What can hang from each mark:
tuzum: gebu
gebu: ruku tuzum vake
todob: ruku vibik
vake: gebu lafen todob
lafen: vake
ruku: gebu todob
toligap: todob

Known rows, with every way that one mark hangs from another:
vake(gebu(tuzum) lafen todob(vibik)): [-2.855 -1.301  3.305  0.018 -0.341 -0.437 -2.519 -0.415  0.248 -0.770
  4.700 -1.080 -3.068 -1.255 -1.988  0.629  2.004 -0.653  3.028  0.744
 -0.775]
toligap(todob(ruku(gebu))): [ 1.518  1.781 -1.259 -1.899  0.577 -3.165  1.717  0.437  0.467 -1.980
 -4.447  0.200  1.857 -1.116 -0.331 -0.178 -3.517 -1.058 -0.816 -1.103
  2.153]
ruku(gebu(tuzum vake) todob(vibik)): [ 2.212 -1.543  0.476  2.176  2.939  2.839  1.963 -0.045 -1.970 -2.987
  5.053  2.867 -0.879  5.128 -0.651 -0.011 -2.788 -0.329 -3.008 -3.379
  1.460]
lafen(vake(gebu(ruku) todob)): [-2.410 -1.388 -1.068 -2.349 -1.178 -1.021 -0.999  0.154 -0.823  2.882
 -4.366 -2.240  0.891 -3.688  2.962 -0.529  2.466  0.938  1.894  2.494
 -0.863]
lafen(vake(gebu)): [-3.397 -0.480 -0.871 -1.395  0.239  1.720  0.288  1.129  1.614  2.247
 -0.027 -0.768  0.957 -3.808  1.278  2.766  1.120 -1.823  1.444  0.359
  1.442]
tuzum(gebu): [-0.219  2.915 -1.093 -0.173  2.791  1.050  1.554  1.788  1.148  3.130
 -0.992  0.801  1.452  0.090  2.998  3.766 -0.047 -2.231  0.021  1.216
 -1.645]
lafen(vake(gebu(tuzum) todob(ruku vibik))): [-3.346 -0.619  1.535 -0.692 -0.109 -3.238 -1.361 -3.583  1.451 -1.913
  0.127  0.840 -1.306 -3.272 -1.022 -0.747 -1.511  1.239  1.206  1.356
  0.808]
gebu(ruku tuzum): [ 2.949  0.372  0.301  1.000  0.375  2.003 -0.106  0.588 -3.118  3.242
 -2.252  0.763  2.477  0.542  1.330  0.709  2.037  0.863 -3.030  0.264
 -0.463]
ruku(gebu(tuzum vake) todob): [ 3.085 -2.053  1.626  2.051  2.395  5.500  3.477  1.218 -2.830 -1.891
  1.953  1.929  0.935  4.705  0.716 -0.028 -2.404 -0.912 -1.523 -3.980
  1.646]
vake(lafen todob(ruku(gebu(tuzum)) vibik)): [ 0.326  0.373  3.497 -0.929 -0.321 -2.072  0.412 -1.786  0.326 -3.723
  2.520  0.820 -0.793  0.445 -3.643 -2.006 -0.799 -0.308  1.639  0.048
 -0.439]
vake(gebu lafen todob(ruku)): [-3.473 -0.440  0.352 -1.395 -2.172 -1.714 -0.965  0.322  1.303  0.316
 -2.539 -1.732  0.078 -2.036 -0.248 -1.058  0.944 -1.475  5.245  0.474
  0.874]
ruku(gebu(tuzum vake(lafen todob))): [ 3.298 -1.864  3.613  0.500 -0.769  5.993  1.959  2.092 -2.158 -0.757
  3.168 -3.047  0.050  1.737 -1.064  0.598  1.489 -1.047  2.341 -1.006
  0.179]
vake(gebu lafen todob(ruku vibik)): [-4.274  0.368 -0.504 -1.182 -1.712 -4.364 -2.777 -0.898  2.312 -1.017
  0.359 -0.903 -1.790 -2.049 -1.561 -0.942  0.208 -0.826  3.421  0.998
  0.851]
todob(ruku(gebu(tuzum)) vibik): [ 0.817  1.765  1.269 -0.502  2.538 -2.431  2.004 -2.530 -0.425 -3.022
  0.947  4.397  1.614  1.021 -2.232 -0.345 -3.495 -0.682 -2.662 -0.707
  2.280]
todob(ruku vibik): [-1.115  2.870 -3.667  0.095  0.473 -3.348 -2.203  0.567  2.487  0.467
 -0.986  1.331 -0.057 -0.924 -0.837  1.863 -0.828 -0.645 -2.571 -0.068
  0.538]
lafen(vake(todob)): [-1.860 -0.370 -1.061 -0.505 -1.499  2.279 -2.293  3.673  2.250  1.780
 -1.323 -3.671 -1.355 -3.675  1.257  2.883  3.344 -0.811  1.779  0.856
 -3.855]
vake(gebu(tuzum) lafen todob(ruku vibik)): [-2.939 -0.673  2.804 -0.123 -1.320 -2.763 -1.505 -2.707  0.746 -1.826
  1.623  0.416 -2.011 -1.021 -2.333 -1.682 -0.279 -0.088  2.948  0.427
  1.263]
lafen(vake): [-1.129  0.616 -1.658 -0.408 -0.684  3.571 -0.475  3.192  2.602  2.719
 -0.014 -1.781  0.477 -3.445  0.301  3.737  2.603 -1.371 -0.429 -0.177
 -1.521]
gebu(ruku(todob(vibik)) tuzum vake(lafen)): [ 3.093 -2.012 -0.450  3.565 -2.049  3.897  0.059 -0.268 -1.649  0.973
  3.399  0.395 -1.066  4.702 -1.133 -2.246  1.942  2.690 -3.020 -2.125
  0.050]

Rows:
[-4.876 -0.811 -1.422 -1.794  0.382 -2.213 -3.053  0.567  2.152  0.087
  1.666 -2.050 -2.956 -4.270  0.436  2.169  1.355 -0.391  1.794  2.044
 -1.378] -> lafen(vake(gebu todob(vibik)))
[-1.994  1.430 -1.466 -0.204 -2.654 -2.811 -3.288  1.209  3.330 -0.560
  0.191 -2.006 -2.366 -1.579 -2.122  0.214  1.764 -0.299  1.940  0.691
 -2.137] -> vake(lafen todob(ruku vibik))
[-1.583  1.193  0.276 -2.094 -1.223 -3.310 -0.205 -0.104  1.690 -3.159
  0.542 -0.324 -1.213 -0.536 -2.505 -1.468 -0.172 -1.167  2.368  0.705
 -0.666] -> vake(lafen todob(ruku(gebu) vibik))
[ 3.240  0.937  1.825 -0.541  1.027 -1.680  2.816 -1.279 -0.918 -2.824
 -2.796  1.401  1.999 -0.059 -1.484 -0.721 -4.004 -0.244 -1.502 -1.566
  2.466] -> toligap(todob(ruku(gebu(tuzum))))
[ 0.757 -0.262  3.321 -1.685  0.109  0.368  2.680 -1.763  0.160 -2.828
 -1.875  0.745  1.727 -1.643 -0.883 -1.250 -1.609  0.119  1.661  0.485
  0.025] -> lafen(vake(todob(ruku(gebu(tuzum)))))
[ 0.594 -0.809 -0.692  2.460  0.753 -0.884 -1.259 -1.032 -1.746  0.002
  0.671  3.139 -1.340  3.435  0.103 -1.692  0.571  2.165 -4.333 -1.091
 -1.588] -> gebu(ruku(todob(vibik)) tuzum)
[ 0.946  2.056 -1.697  0.358 -1.059 -0.950  0.308 -0.237  2.824  0.749
  0.649 -1.540 -0.693  1.158  0.328  0.233 -0.691 -0.061  1.802  1.478
 -0.863] -> tuzum(gebu(vake(lafen todob(ruku vibik))))
[ 1.305 -0.999 -1.402  1.203 -2.583  5.347 -2.271  5.242  0.669  2.784
  1.421 -5.960 -1.316 -0.333  0.355  2.591  4.152 -1.255  2.415 -0.615
 -1.819] -> gebu(vake(lafen todob))
[ 1.878  1.181  2.209 -0.602  2.090  0.159  3.403 -1.408 -1.317 -1.852
 -2.264  3.373  3.400  1.216 -1.036 -0.367 -2.661 -1.216 -0.816 -1.152
  2.668] -> todob(ruku(gebu(tuzum)))
[ 1.746  1.755 -0.256  0.520 -1.660  1.973  1.836  0.704  1.896  2.216
 -1.905 -2.653  1.161  0.872  1.550  0.103 -0.288 -0.599  3.196  0.825
 -0.435] -> tuzum(gebu(vake(lafen todob(ruku))))
[-2.398 -2.397  0.960  0.454  0.342 -0.862  0.494 -3.725 -0.978 -0.364
  1.157  3.293 -0.807  0.883  0.363 -2.800 -0.584  2.529 -1.724 -0.136
  0.920] -> lafen(vake(gebu(ruku(todob(vibik)) tuzum)))
[ 3.975 -2.025 -1.096  3.666  0.143  4.763  0.829  0.598 -3.673  2.041
 -1.781  0.638  1.331  4.349  2.315 -1.498  0.502  1.989 -4.007 -2.670
  0.574] -> gebu(ruku(todob) tuzum vake)
[-2.146  0.175 -1.807 -0.216  2.526 -1.600  0.308  1.054  0.581 -2.915
  2.614  3.005 -1.717  2.769 -0.416 -0.017 -1.703 -1.582 -1.478 -1.902
 -0.952] -> ruku(gebu todob(vibik))
[-0.881 -2.117  2.291 -0.881 -0.575  0.752  0.009 -1.640 -2.492  2.038
 -2.642 -0.970  0.957 -2.692  1.956 -1.289  1.870  1.837  1.159  2.113
 -0.458] -> lafen(vake(gebu(ruku tuzum) todob))
[ 3.728 -1.180  0.090  2.027 -2.459  2.706 -2.355  0.865 -2.257  1.942
  2.260 -2.806 -0.938  1.223 -0.672 -0.681  3.742  2.656 -1.579  0.411
 -1.395] -> gebu(ruku tuzum vake(lafen todob(vibik)))
[-1.755 -1.432  1.100 -1.124 -0.090 -2.209 -1.830 -2.685 -1.706  0.712
  0.041  0.074 -1.015 -2.499  0.608 -0.887  1.338  2.512 -0.259  2.525
 -0.709] -> lafen(vake(gebu(ruku tuzum) todob(vibik)))
[ 2.079  0.820 -4.105  1.836  1.886 -0.407  1.188 -0.436 -0.895  2.363
 -0.476  2.280  0.107  4.847  3.836 -1.224 -1.490  1.635 -3.825  0.100
 -0.817] -> tuzum(gebu(ruku(todob(vibik)) vake))
[ 0.856  2.549 -2.539 -1.925  1.136 -6.155  0.205 -0.826  1.321 -3.137
 -1.537  1.213  0.147 -0.884 -1.705 -0.006 -4.033 -0.524 -2.298 -0.626
  1.616] -> toligap(todob(ruku(gebu) vibik))
[ 3.994  2.069 -3.122  0.611  1.750  2.594  2.628  1.067 -2.015  5.643
 -3.559 -0.183  3.838  2.124  4.683  1.406  0.135  0.408 -2.512  1.341
  0.341] -> tuzum(gebu(ruku vake))
